Each row was made from one walk, in order. Every step used is in the known rows, and no mark comes twice. Write each row's walk.
Known rows
daguzo -> zode -> kizepo: [ -9   3  12   2   2   6   2  11   8  -1 -19 -17 -10 -14   0  -8  16 -17
  11  -4  14 -10  20  14   4   8 -12   8  -8   8  19   5  18  -5  -1  -6
 -12]
vone -> zemo: [ -4  -2   8   6 -10   3   3   7  14 -10   2   2  -5 -20   6  -9  16  -3
  -9  -5  15 -15  34  23   1 -22 -13 -17 -10  -4  25   9  13  -9   5   0
 -20]
gobes -> zemo -> vakos: [  7   8   7  -9  -6  10  -2  14   8 -21  -3  13  -7 -24  13 -27  20   2
  15  -4   7 -20  32  31  12 -29   3   5 -10   5  25   5   4  -8   6  12
 -15]
daguzo -> zode -> zemo -> vakos -> mari: [  2  19   4   6  -1  13   5   7   6 -13  -3  12  -9 -21   9 -22   3 -11
  18 -14   8 -21  27  29  16  -3  -2  17  -4   7  15  -2  12 -11  -3   0
   7]
gobes -> zemo -> mari -> zezu -> kizepo: [ 11  -4   4 -12 -12  16   3  16  10  -2 -20  -4 -13 -26  16 -11  11   8
   0 -20  14   5  32  32   7  -7   1  10  -7  11   7   3   4 -16  13  15
 -26]
mari -> vakos -> vone -> zemo -> daguzo: [-14  -5   7   5  -3   5 -16   2   5 -38 -12  11  -9 -18   6  -8  12  14
   4 -13   2 -22  36  30   3 -14  -6 -14   3 -20  17   9   0 -14   0  17
 -20]
mari -> zezu -> kizepo -> zode -> zemo: [  2  15  -4   2   0  18  10  15   4 -18 -26 -14 -18 -10  -5   2   2 -15
  -6 -12  13   3  29  11  -1   8 -14  -2  -5  -3   8   0  18 -13  18   9
 -23]
zezu -> kizepo -> zode -> zemo -> mari -> vakos -> vone: [ -1  12 -15   4   3   8 -18  20   1 -23 -41  -5 -17  -9  -1  -4  -5  -3
   4 -18   7  -7  13  27   4  22  -4   5 -12  -9   3   5   7 -12  18  15
  -8]
mari -> zezu -> kizepo -> zode -> zemo -> daguzo: [ -1   9  -3   4   5  19   5  23   0 -33 -24  -8 -15 -19   0  -2   2  -5
  -3 -24   9   4  33  18   9   8 -18   7   4 -14   8   3  13 -13  12  22
 -24]
gobes -> zemo -> vakos -> vone: [  5   9   0  -5  -3   8  -8  -1   7 -31 -10  21   2 -11  11 -28  19  -2
  21  -1   0 -24  24  36  12 -23  12   4 -13   3  26   2  -3 -14   7  14
 -13]
vakos -> vone -> zemo: [ -5  -3   1  11  -7   2  -4  -8  11 -21  -6   9   3  -7   4  -9  15  -7
  -3  -1   8 -18  26  28   1 -17  -6 -18 -14  -7  25   5   5 -15   8   2
 -18]
zemo -> vone -> zode -> kizepo -> zezu: [ -4  -6   7   5  -4   2   4  30  10 -42   1 -16  -9  -5 -17 -32   9 -18
  -8  -8   5  -1  34  31  -4   0 -21  16  -3   0  24 -13  24  -7  17  16
 -31]
zezu -> kizepo -> zode -> vone -> zemo -> daguzo: [  5   0   5  11  -7  -2  -4  21  11 -35 -20   7  -5 -18  -1  -5   2 -15
  -8  -6  11  -2  24  35  12   8 -29  -2  -1 -31  15  15  19  -4  13  23
 -26]
vone -> zode: [ -4  -6   2   9 -13   1  12  11  14 -23 -11  -8  -9 -17   2 -14  17   1
  -3 -19   9  -4  32  27  -6 -21 -19  -6  -1   5  19   0  13  -4   0   1
 -23]
vakos -> zemo -> mari -> zezu -> kizepo: [ -3  -3  -4   1  -7  17   1   8   8  -9 -12 -10 -16 -18   9  -9   3  -1
  -3 -27  14  -7  30  19   1   2   0  -4  -4   9  -1   2   5 -23   0   9
 -17]
mari -> vakos -> zemo: [-15  16   7  -2  -4   8  -4  -3   3 -18  -8  -4 -22 -12   4 -13  10   7
   9  -9  10 -32  27   4  -9 -14   2 -19  -5   4   5   5   2 -17  -9  -5
 -17]
vone -> zemo -> vakos -> mari -> zezu -> kizepo -> zode: [ 18 -10   0   3  -9  19  -4  12  12 -27  -8  11 -11 -20   5  -7   8 -14
   1 -11   1  -1  40  42  17 -11 -11  -6  -6  -5  -1  -8  14 -10   8  36
 -19]
gobes -> zemo -> daguzo -> zode: [ -3   4  19  -3  -2   7  11   4   3 -10 -12  14   3 -26  18 -17  21   9
  16 -17  10 -11  21  24  17 -12   1  20  -7   3  24  12  -2  -4  -3  13
 -17]
gobes -> daguzo -> zemo -> mari: [-19  -9   0  -8  -8   0  -6   7   5  -1 -17  -6  -6 -21  19 -14   9  12
  14 -31  11 -15  16  16  17  -1   7  11 -19  16  19  10  -2  -6  -2  15
  -3]
zezu -> kizepo -> zode -> zemo -> daguzo -> gobes: [ -4  13  -1   2   5   0   1  24  -8 -27 -24   0 -10 -14 -16   0   7 -13
  -4 -23   9  -1  24  17  21  15  -9  11 -10 -14  13   7  11   0   7  15
  -8]
daguzo -> gobes -> zemo -> vakos -> vone -> zode: [  4  -2   5   4  -5  -8   3  -8   0 -39 -17  19   1  -5  -6 -23  22  -6
  12  -9  -1  -9  31  42   9 -19  23   7 -11   2  25  -9   1  -3   6  19
  -9]
zezu -> kizepo -> zode: [  4   3  -6  -5  -9   7   1  19  10 -15 -25  -6  -8 -14  -6  -3  17 -15
   2 -11   7  -2  13  21  10  -2 -20  -4 -16   2  11  11  13  -1   7  10
 -24]
mari -> vakos -> zemo -> vone -> zode: [ -5   3  10   9 -15   4   7  -1   7 -40  -4  -6 -18  -7  -2 -20   7   8
  -5 -17   9 -23  29  19 -17  -7   0  -7   9   1  15 -13   8 -17   3   6
 -23]
vone -> zode -> zemo: [ -2  10   1  16  -4   1  14  13  11 -26 -11  -8 -11 -13   3 -12   7   1
  -7 -15  15  -5  31  23 -12 -11 -18  -1   4   0  22  -2  19 -10  12  -4
 -14]
vakos -> mari -> zezu -> kizepo -> zode: [ 10   0  -5  -6 -14  19   7   9   6 -14 -21  -2 -12 -14   1  -5   9 -10
   5 -17   1   3  26  23   9  -3 -15  -1 -13  10 -13  -9   9 -14   1  19
 -29]
zemo -> mari -> zezu -> kizepo -> zode -> daguzo: [  2  -9  -7  -1   4  28 -10  30  11  -8 -25 -19 -28 -21  14 -12 -13 -10
  -2 -37   5  12  24  24  15   9 -11  17 -14  -6  -3   2  16 -15  10  24
 -25]
gobes -> daguzo -> zode -> vone -> zemo: [-18   0  12   8 -11  -6   8  -3  10   0 -14   3  -3 -11   7  -5   9 -14
   1   0  18  -8  13  20   6   5  -3   7  -6 -16  31  16  15  -7  12   4
 -13]
kizepo -> zezu: [-17   8   0  -9  -5   6   4  19   8 -16   3  -3 -10 -16  -7 -26  14 -11
   4 -10   6 -11  32  14   7 -21 -12  -2 -21   4  19   9   7  -7  -2   1
 -25]
mari -> vakos -> zemo -> vone -> zode -> daguzo: [ -6   4  14  10  -1  13  -4   7  10 -43  -2  -7 -29  -3   5 -24 -11   9
   0 -23   5 -19  21  18 -12  -1   2   4  11  -6  14 -10  15 -21   5   9
 -24]
kizepo -> zode -> vone -> zemo -> daguzo: [ -4   2   7  17  -5   2   0  13   8 -30 -11   4  -4 -22   9 -18   1 -14
  -9  -9  10 -11  33  27   9  -4 -24  -3 -10 -32  16   8  13  -8  10  19
 -23]
zode -> daguzo: [ -8   7   3  -3   0  16  -7  18  12 -13  -3  -5 -21 -15  11 -18  -1  -3
   7 -19   5 -11  21  14   6 -14 -12   3  -9  -3  17  10  16 -16  -1  -3
 -21]
kizepo -> zode -> daguzo: [ -5   6   0   3   7  17  -8  20   9 -15 -12  -8 -18 -14  11 -18  -4 -13
   6 -19   2  -7  15  13  11  -8 -12   6 -22  -8  11   5  14 -10   4  12
 -22]
zezu -> kizepo: [  1   4  -2 -10 -15   3   0  18  13 -13 -16  -4 -12 -15  -4  -3  19  -3
   4 -10  10  -7  20  22   6  -7 -19  -8  -3   7  17  14  14  -7   1  -4
 -23]
vone -> zode -> kizepo: [ -2  -6   7  10  -3  -1   2  20  13 -27 -19 -20 -13 -11   0 -11  16  -6
   0  -9   9  -1  30  28 -10  -6 -24   0   4   4  14  -5  24  -6   7   5
 -21]
vakos -> mari -> zezu -> kizepo -> zode -> zemo: [ 10  15  -6   2  -5  19   8  10   2 -17 -22  -3 -15 -12   2  -3  -3 -11
   1 -14   7   3  24  20   3   7 -15   5  -7   4  -9  -9  15 -19  11  14
 -19]

Which walk is each row?
[ -4   6  13  14  -6   1   3   3  16 -14  -5   5 -10 -19   1 -18   7 -24
   2   1  16 -18  34  32  10  -2  -7   0  -2 -17  33  11  21  -4   4  -1
  -6]	daguzo -> zode -> vone -> zemo -> vakos
[ -2  19   0   2 -11  11   7  13   5 -21   3  -7  -8 -12  -2 -21   2  -7
 -10 -11  15 -23  26  14  -2  -2 -10   6  -2  -1  33  -4  16 -18  17 -10
 -15]	zode -> zemo -> vone
[ -2   0   0 -10 -14  14   7  11  10 -12 -17 -14 -19 -14  -3   0  16  -3
  -2 -15  10  -1  33  16   1  -8 -13  -9   1   8  11   4  15 -13   1  -1
 -30]	mari -> zezu -> kizepo
[-10   6   4   0   7  10  -5  13  -2  -9 -13  -8 -19 -11  -5 -13  -1 -20
   2 -23   3  -5  18   8  17  -2   3   8 -30  -9  12   0  11  -5  -1   8
 -16]	kizepo -> zode -> daguzo -> gobes
[  4   4  -4  -5 -14  12  -7  15  11 -21   5  11  -9 -25  10 -27  12  -2
  17 -16  -1 -24  34  32  16 -26  -9   2  -8   9   6  -3   7 -13 -10   7
  -7]	zemo -> vakos -> mari
[-18  -5  14  10   2   5  -8  -8   3 -26 -18  12  -7 -17   4  -5  14   7
  10 -14   5 -19  29  29  10  -2   1  -3   2 -16  21  11  -1  -8  -6  13
 -13]	mari -> vakos -> vone -> zemo -> daguzo -> zode
[  5   1   3  -5 -10  10  -1  16   9   2 -10   3  -3 -30  23 -25  13   9
   5 -18  14 -11  26  30   8 -19   2  11 -20  10  15   5  -1 -12   9   9
 -15]	gobes -> zemo -> mari
[ -8   3   1  12  -4   3   0  26   8 -19 -20 -17 -28 -25  10 -15  -4  16
  -6 -30  16  -6  39  28 -13  -3 -11   5   6  -3  11  -1  13  -9  12   3
  -8]	vone -> zode -> zemo -> mari -> vakos
[-14   9   5  -6   5   5  -7  28   7 -20  -3 -13 -13 -12 -10 -24  13 -19
   7   0   7  -8  31  17   3  -6 -18   3 -17   3  13   4  17  -7   4   6
 -24]	zode -> kizepo -> zezu
[-10  14   7  -3 -12  11  -2  -1   1 -27   2  -5 -18 -10  -3 -21   5   3
   1 -10  11 -36  25   6  -8  -6   5 -11  -2   1  15  -5   4 -21   0  -2
 -21]	mari -> vakos -> zemo -> vone
[  1  -8   2   6 -21   4  14  13  13 -30  -3  -8  -5 -13  -3 -22  13  -2
 -11 -20   9 -10  31  30  -5 -14 -16   4   3   3  30 -11  16 -10   9   3
 -27]	zemo -> vone -> zode
[-19   6   7   4   0   0   3  -1 -10 -23   2   6  -6 -17  -4 -17  15  -3
   3 -25   6 -25  31   8  13 -11   8  -3 -12  -4  10   3  -3 -14 -17   5
  -8]	vakos -> zemo -> daguzo -> gobes
[ -1   4  24  -1   8   7   0  12   1 -15 -21   3  -2 -23  15 -16  19   3
  17  -8   9  -8  20  26  14   3  -5  26  -4   2  19   7   9  -6   2  17
 -15]	gobes -> zemo -> daguzo -> zode -> kizepo
[-18  10  -1   0   4   7   2  15   3 -10 -11   2  -8 -17   7 -14  12  -7
  18 -15  11 -16  19  19  18  -1   6  23   1  -3  34  14   9  -6  11  10
   5]	gobes -> daguzo -> zode -> zemo -> vakos
[  5  18  -6   3   0   7   3  22   7 -18 -25  -5 -10  -9  -4   0   6 -16
  -1  -7  13  -3  13  17   4   9 -20   0 -10  -3  14   9  17  -6  18   5
 -15]	zezu -> kizepo -> zode -> zemo
[-11  -9  17  12  -2   5   6   6   9 -13  -2   7   0 -28  12  -8  18   0
   1 -20  12 -11  33  27  17 -11 -12   3  -2 -10  27  13   7  -3  -5  10
 -13]	vone -> zemo -> daguzo -> zode
[  1  -4   5   6  -7   7  -6  14  16 -22   7   7  -7 -25   6 -16  16  -7
  -2  -7   9 -20  43  33  10 -27  -8 -13  -4  -8  29   7  14  -6   5  11
 -11]	vone -> zemo -> vakos
[  9   2   3  14 -10  18   1   3  10 -28  -4   7 -13 -20  10 -26  -7 -24
  -1  -4   5 -11  47  34   7 -10 -10  -4 -10 -19  -1 -14  17 -18   9  24
 -19]	kizepo -> zode -> vone -> zemo -> vakos -> mari -> zezu
[  3  -6   2   7 -16   8   1  15  17  -8 -16 -13 -19 -21   5  -6  -5 -11
 -19 -13  20   4  40  34  -1   9 -15  -6   2 -14  10   5  22 -19  16   4
 -23]	zode -> vone -> zemo -> mari -> zezu -> kizepo
[ -3   9   9  11 -14  -2   4   4  14 -15  -2   0  -9 -13   2 -14   4 -14
 -11   4  18 -16  32  22  -5  -8 -18 -15  -5 -16  23   8  20 -14  10  -9
 -22]	zode -> vone -> zemo
[  1   1   0  -4   5  25  -3  20  10 -18 -23 -14 -26 -10   3  -4  -4 -14
   2 -22   3   9  20  15   9   3 -12   6  -9  -6   4   3  19 -14   8  18
 -33]	mari -> zezu -> kizepo -> zode -> daguzo
[  6   8 -13   6  -1   9  -4  34   9  -8 -26 -10 -10 -21   5  -8  -2 -11
  -5 -22  16   0  17  26  10  14 -18  10 -15  -3   8   8  13  -7  20  12
  -7]	zezu -> kizepo -> zode -> zemo -> mari
[  2 -17  -7   8  -9  12  -7   4  13 -15 -18  -2  -5 -14   6  -2   6  -4
 -10 -17  11   2  35  38   4   1  -3  -9  -4  -4  12   1   6 -21  14  16
 -20]	vakos -> vone -> zemo -> mari -> zezu -> kizepo
[ -5  10   2   4 -13  11   6  -2   5 -23  10  -1  -2  -8   1 -25   8  -7
  -4 -11  11 -32  19  11  -2  -8   0  -6  -8   5  22  -6   4 -23   2  -3
 -19]	vakos -> zemo -> vone
[-17  -9   4  11 -11  -3   1   8  11   9 -15  -2  -4 -22  17 -12   1 -10
  -2 -14  20  -5  18  29  12   9  -1  17  -9 -16  25  15  10  -8  14  10
  -4]	gobes -> daguzo -> zode -> vone -> zemo -> mari
[  4   5  -3  -5   4  14 -11  27  13 -18 -22  -4 -19 -11   3  -6  -1 -14
   7 -17   3   3   6  21  14   3 -19   7 -13  -7  10  13  19  -7   8  13
 -24]	zezu -> kizepo -> zode -> daguzo
[  3  -6   6   4   4   9 -15   9  11 -31 -28   5 -22 -13  24 -25  -8  22
  13 -26   2   0  19  41  -3  -6  12  21  -5  -4   8  -1   2 -18  12  23
 -20]	gobes -> zemo -> mari -> vakos -> vone -> zode -> daguzo
[-10 -11   8  -1 -17  -6  12  -2   8 -33 -14  -5  -1  -3   3 -14  15  10
   3 -24   8 -11  15  22   4   0   2  11   0  13  36  -8   8  -5   7  18
 -18]	gobes -> daguzo -> zemo -> vone -> zode
[  5   4   5   9 -15  15   1   2  13 -25   7   8 -17 -21  10 -24  -5 -14
  -1  -3   8 -16  53  35   3 -15  -8  -6   2 -12   4 -11  19 -23   4   9
 -17]	zode -> vone -> zemo -> vakos -> mari -> zezu
[  9   7  10  -9 -18  10   8   7   6 -17   1   7   0 -15   7 -25  16   2
   0  -5  12 -20  22  23   3 -16   0  10 -11   7  31  -5   5 -15  16   5
 -28]	gobes -> zemo -> vone
[  1   5   1   4  -7   8   3   3   9 -12 -38 -19 -19 -12   2  -8  -9 -18
   0 -23  14   1  24  18   7  29  -6   4 -16   2   2  -2  15  -9   4  12
 -19]	daguzo -> zemo -> mari -> zezu -> kizepo -> zode -> vone
[ 15  -8   4  -2 -14  16  -4  10  15 -25   0  12 -14 -22   6  -8  12  -4
   2  -9   4  -5  46  43  14 -17 -10  -9   8   1   5  -5  17 -15   3  21
 -18]	vone -> zemo -> vakos -> mari -> zezu -> kizepo
[  6  13  -7   1   4  21   1  22   6 -29 -21  -8 -20 -15  -5  -8   3 -19
   1 -14   8  -2  37  22   9   4  -9   3   0  -8  14  -1  19 -10  19  19
 -14]	mari -> zezu -> kizepo -> zode -> zemo -> vakos
[ -4   7  12  -4 -15   4   6  -4   8 -20  -3  -5  -6  -9  -2 -19  10  -2
   3 -15  11 -28  21  11   7   1   0  -3 -12  17  33  -7   9  -9  -3  -5
 -17]	daguzo -> zemo -> vone
[ -7   9  16  15 -10  -3  12  -6  15  -2  -9   0  -7 -14   2  -9   6 -21
  -5   2  21 -12  24  20   0   3 -11  -3  -7 -13  28  11  19  -8   6 -12
 -15]	daguzo -> zode -> vone -> zemo
[ -3  -8   6   1  -7  -7  -2  -5  -4 -21 -31   5 -13 -13   0 -16  12  13
   5 -24   6  -4  30  36   0  -5  24  10 -15   4  10  -9  -7  -7   5  16
 -12]	daguzo -> gobes -> zemo -> mari -> vakos -> vone -> zode
[ -3   2  -1  -4 -17  21   8  -1   5  -8  -3  -4 -13 -21  10 -17   9   0
   5 -20   4 -11  39  17   0 -21  -8  -4  -9  13  -5 -12   6 -23  -8   0
 -24]	vakos -> mari -> zezu
[-10  -4   8   6  -1   0   4  12   7 -21  -9  -9 -23  -9  -5 -14   4  -7
  -3 -28   5   3  29  20   5 -10  -2   7  -6  -4  17  -3  18  -5  -4   0
 -16]	vone -> zode -> daguzo -> gobes
[ -7   3   3  17   0   1  11  22   7 -40 -11  -2  -9 -22   9 -17   6  10
  -5 -28  10  -5  38  29  -2 -11 -22   8  13 -10  20   2  14 -10   5   9
 -14]	vone -> zode -> zemo -> daguzo
[ -1  10  13 -11  -8  -2  10   0  -4  -4  -9   7  -6 -15  -3 -13  23  -3
   5  -7  12 -12  26  15   8 -17  15   2 -24  10  21   2   1  -6   2   0
 -17]	daguzo -> gobes -> zemo
[ -1   3   8 -12  -9  10  -9  18   6  -3 -17  -1 -19 -31  20 -20   9  21
   9 -18  13 -16  31  25   2 -16   6   6 -14   7   8   6  -3 -10   7   9
 -19]	gobes -> zemo -> mari -> vakos
[  4  -4  13   7   2  19   1  -2  14 -40  -7   3 -27 -14  19 -26 -10   6
  18 -34  -4  -4  40  32  11  -9   3  11   6  14   1 -19  17 -16 -14  23
 -12]	vone -> zode -> daguzo -> zemo -> vakos -> mari -> zezu
[ -1   0   8   9  -6 -11  -1  14   0 -29 -21   7  -9 -13 -18   0   5 -22
 -13  -9  10   1  27  28  19  15 -14   0  -9 -31  14   9  17   1   8  19
 -17]	zezu -> kizepo -> zode -> vone -> zemo -> daguzo -> gobes
